What can hang from each mark:
zuna: sasif
sasif: dezurum katan
relomeb: dezurum
gozoso: katan
nopoz: dezurum
katan: gozoso sasif
dezurum: nopoz pazomi relomeb zuna
duveb: pazomi

Every row comes from one small tree of marks. The marks that hang from a mark follow it in brackets, in alphabetical order. Every link used is in the known rows. Which tree was each row made from?
Known rows:
nopoz{dezurum{pazomi relomeb zuna{sasif{katan}}}}: 0.655  0.275  0.656  -4.583  -1.108  1.810  0.526  1.268  -0.928  -1.089  2.444  0.641  0.635  0.942  -0.266  5.838  0.161
dezurum{nopoz relomeb zuna}: 0.707  2.249  0.088  -5.897  -0.305  0.496  2.818  2.724  -1.463  1.409  5.666  0.244  3.585  -1.536  1.248  5.112  1.646
dezurum{pazomi}: 0.959  0.765  2.099  -4.742  -2.837  4.009  -1.199  -0.762  0.243  -1.784  4.985  -0.879  -0.258  2.182  -1.511  4.898  1.389
katan{sasif}: 0.010  -1.815  1.229  -4.352  -1.363  1.452  -2.585  1.888  -1.561  2.302  5.218  -3.494  0.269  1.424  -1.524  2.681  -3.168
relomeb{dezurum{nopoz pazomi zuna{sasif{katan}}}}: -3.822  1.930  -1.685  -7.092  -3.014  3.108  0.790  0.130  -3.109  -4.360  6.220  0.605  0.477  0.912  1.230  3.297  1.806
gozoso{katan{sasif{dezurum{pazomi relomeb zuna}}}}: 1.994  -0.064  1.424  -6.877  -2.365  1.565  -3.385  0.702  -2.916  -0.704  2.663  -1.001  -0.352  2.515  -2.520  4.503  0.837
relomeb{dezurum{nopoz zuna{sasif}}}: -3.646  0.725  -3.152  -4.632  -0.705  2.967  0.704  0.484  -4.938  -0.127  7.780  -1.352  2.713  -0.852  2.080  2.420  1.694
gozoso{katan{sasif{dezurum{nopoz relomeb}}}}: 1.551  -0.879  0.524  -6.375  -2.634  2.255  -1.414  1.226  -3.049  0.520  4.937  -2.346  0.399  1.065  -2.563  4.789  0.785
relomeb{dezurum}: 0.085  -1.501  0.311  -3.498  -1.122  5.630  -0.635  -0.721  -4.907  -0.610  8.082  -3.065  -0.438  1.935  0.912  4.301  1.207
relomeb{dezurum{nopoz pazomi}}: -2.344  0.907  0.364  -6.011  -4.281  6.258  -0.364  -1.625  -1.887  -3.453  7.394  -0.070  -0.169  -0.542  0.259  6.017  3.996
gozoso{katan{sasif{dezurum{nopoz pazomi}}}}: 0.109  0.514  0.326  -7.438  -5.166  3.505  -3.474  -0.554  -1.148  -1.843  4.262  -1.688  -0.291  1.097  -3.713  4.455  0.923
sasif{dezurum{nopoz pazomi relomeb zuna} katan}: 1.267  5.415  2.418  -8.286  -1.445  0.793  0.841  0.460  0.622  -2.890  4.373  0.489  1.131  2.834  -1.101  5.001  2.156
nopoz{dezurum{pazomi relomeb zuna}}: 1.666  0.802  1.677  -4.431  -1.716  3.448  -0.757  0.175  -0.143  0.361  2.625  0.665  1.285  -1.089  -0.309  7.694  1.796
nopoz{dezurum{pazomi relomeb}}: 2.059  -0.698  2.709  -3.449  -2.385  4.956  -0.503  -0.506  0.340  -0.250  3.687  -0.131  -0.106  -0.374  -1.119  8.526  2.434
nopoz{dezurum{relomeb}}: 2.868  -1.664  1.661  -2.368  -0.734  4.371  0.269  0.691  -1.443  2.269  5.023  -2.056  0.913  -0.347  -0.484  7.512  0.652
katan{gozoso sasif{dezurum{relomeb}}}: 1.362  -1.816  4.826  -4.620  2.769  -0.894  -0.674  2.757  -0.055  3.477  3.988  -4.212  -1.789  3.330  -4.246  5.231  -2.053
duveb{pazomi}: 0.816  0.916  -0.108  -3.222  -0.854  4.435  0.665  1.611  -3.503  -2.008  7.631  -1.238  -0.494  3.950  -2.734  3.904  -1.865
nopoz{dezurum{pazomi relomeb zuna{sasif}}}: 0.017  0.120  0.265  -3.101  -0.587  2.293  -0.442  0.563  -1.038  0.884  2.674  0.580  1.793  -0.731  0.007  6.101  1.870
sasif{dezurum{nopoz} katan}: 1.429  3.623  0.883  -6.539  -1.785  2.802  0.227  -0.203  -0.110  -1.451  7.076  -3.515  0.926  3.699  -2.038  3.200  -0.724
zuna{sasif{dezurum{nopoz pazomi} katan{gozoso}}}: -1.172  2.181  1.608  -6.282  -0.373  0.663  1.645  0.638  1.616  -2.663  4.964  -2.019  -1.298  4.305  -4.006  3.656  -0.091
gozoso{katan{sasif{dezurum{pazomi}}}}: 1.500  -0.767  1.192  -6.312  -4.000  3.599  -4.487  -0.801  -2.129  -1.497  3.807  -2.482  -1.357  3.145  -3.941  3.956  0.048

Write each row's tree:
-1.349  2.829  0.165  -7.333  -1.541  -0.601  3.320  2.658  -0.457  -2.897  4.016  2.453  1.851  0.863  0.547  4.194  1.933
dezurum{nopoz pazomi relomeb zuna{sasif{katan}}}
1.505  -0.947  1.367  -5.200  3.256  -2.436  4.491  4.846  -2.464  0.251  3.898  -1.245  -0.258  3.767  -0.508  3.666  -2.374
dezurum{relomeb zuna{sasif{katan{gozoso}}}}
0.796  -0.405  -0.513  -6.596  -3.753  3.134  -2.843  0.332  -2.614  0.178  5.280  -3.298  0.477  1.084  -3.161  3.572  -0.502
gozoso{katan{sasif{dezurum{nopoz}}}}
0.229  0.391  4.902  -6.568  1.787  -1.672  -1.680  2.464  1.162  1.857  1.952  -1.748  -1.618  2.627  -4.239  5.428  -1.027
katan{gozoso sasif{dezurum{pazomi relomeb zuna}}}
1.220  0.337  -0.330  -7.173  -2.116  1.034  -1.650  1.787  -3.352  0.947  4.156  -1.670  1.498  0.430  -1.740  4.177  0.229
gozoso{katan{sasif{dezurum{nopoz relomeb zuna}}}}
-0.152  3.428  1.302  -7.164  -2.228  1.170  1.763  1.526  0.545  -1.243  4.230  2.425  2.435  -1.544  0.366  6.394  3.649
dezurum{nopoz pazomi relomeb zuna}
-0.275  1.605  -0.534  -8.230  -4.593  2.359  -3.778  0.065  -1.403  -1.410  3.411  -1.110  0.689  0.519  -3.049  3.749  0.475
gozoso{katan{sasif{dezurum{nopoz pazomi zuna}}}}
1.297  0.228  3.834  -4.800  2.145  -0.326  2.046  1.387  -0.037  -1.856  4.036  -1.834  -2.375  6.438  -3.511  4.449  0.429
zuna{sasif{dezurum{pazomi relomeb} katan{gozoso}}}
-0.268  2.660  1.493  -5.453  -0.535  1.041  1.464  0.236  -0.377  -2.419  5.621  -0.573  0.851  4.005  -1.393  3.629  2.558
zuna{sasif{dezurum{nopoz pazomi relomeb} katan}}
-1.110  0.101  2.630  -6.070  0.308  -0.087  -1.109  2.022  1.623  2.700  4.903  -4.332  -0.747  1.077  -4.792  4.466  -2.575
katan{gozoso sasif{dezurum{nopoz}}}
0.366  5.120  1.897  -6.286  -0.655  1.399  -0.431  -0.517  0.529  -0.311  4.716  0.488  2.786  0.640  -0.795  5.437  4.420
sasif{dezurum{nopoz pazomi relomeb zuna}}
3.143  0.929  3.546  -5.830  1.122  1.384  0.901  1.121  0.264  -0.863  5.416  -4.863  -2.615  6.584  -4.189  4.179  -2.953
sasif{dezurum katan{gozoso}}
-0.528  0.907  1.118  -6.647  -0.187  -0.699  1.595  2.454  0.242  -2.837  2.892  -0.316  -1.346  3.988  -2.182  3.107  -2.304
dezurum{pazomi zuna{sasif{katan{gozoso}}}}
-0.406  1.279  0.628  -5.239  1.175  0.154  2.517  1.575  0.055  -0.589  6.135  -3.804  -0.445  4.345  -3.400  2.532  -1.709
zuna{sasif{dezurum{nopoz} katan{gozoso}}}
-2.079  -0.528  0.544  -6.401  -0.405  1.965  1.200  1.117  -3.130  -3.808  4.705  -0.693  -2.529  3.573  -0.641  4.006  -0.304
relomeb{dezurum{pazomi zuna{sasif{katan{gozoso}}}}}
1.096  -0.079  1.550  -4.098  2.481  0.106  1.353  1.449  -1.073  -0.099  5.641  -4.732  -1.615  6.533  -3.480  2.103  -2.692
zuna{sasif{dezurum katan{gozoso}}}
2.861  3.929  3.431  -6.917  0.023  0.808  -0.427  0.233  -0.532  -2.389  3.833  -0.575  -0.051  5.445  -1.230  4.390  0.959
sasif{dezurum{pazomi relomeb zuna} katan}
0.386  1.810  0.415  -4.413  1.074  0.499  2.243  1.236  -2.021  -0.218  6.763  -2.408  1.642  4.074  -0.759  2.577  0.883
zuna{sasif{dezurum{nopoz relomeb} katan}}
0.677  3.403  3.661  -8.309  -1.984  2.000  1.295  0.221  3.167  -3.815  4.762  -1.802  -2.343  4.013  -4.881  5.832  -0.180
sasif{dezurum{nopoz pazomi} katan{gozoso}}
-2.757  2.418  -0.714  -6.977  -3.608  4.680  -0.624  -0.844  -2.263  -3.023  6.434  0.651  1.063  -1.311  1.115  5.176  3.442
relomeb{dezurum{nopoz pazomi zuna}}
0.572  1.153  1.385  -5.801  0.098  -0.734  1.973  2.360  -1.800  -2.390  3.326  1.273  0.452  3.519  0.403  3.445  0.629
dezurum{pazomi relomeb zuna{sasif{katan}}}
0.241  0.816  -1.390  -4.836  0.510  -0.173  0.967  2.426  -3.049  -0.148  5.262  -2.309  1.582  3.750  0.267  0.555  -3.174
dezurum{zuna{sasif{katan}}}
-1.968  2.570  -0.265  -5.694  -0.888  -0.139  2.296  1.927  -0.538  -0.805  4.233  2.353  3.167  -1.106  0.731  4.507  3.705
dezurum{nopoz pazomi relomeb zuna{sasif}}
2.102  -1.606  0.300  -5.442  -2.660  3.137  -3.856  0.183  -3.540  0.523  4.719  -4.028  -0.560  3.162  -3.252  3.062  -1.451
gozoso{katan{sasif{dezurum}}}
0.671  -0.939  5.819  -5.520  1.286  -0.388  -1.418  1.864  1.536  1.288  2.880  -2.436  -2.705  3.349  -4.913  6.197  -0.508
katan{gozoso sasif{dezurum{pazomi relomeb}}}
0.516  1.040  1.969  -2.363  1.568  1.601  -0.759  -0.832  -1.639  0.440  5.313  -1.596  1.143  4.119  -1.313  3.373  3.610
zuna{sasif{dezurum{pazomi relomeb}}}
1.661  1.678  2.504  -5.574  -0.574  1.128  0.465  1.228  -0.788  -0.701  3.497  1.315  1.175  1.296  0.255  5.588  2.325
dezurum{pazomi relomeb zuna}
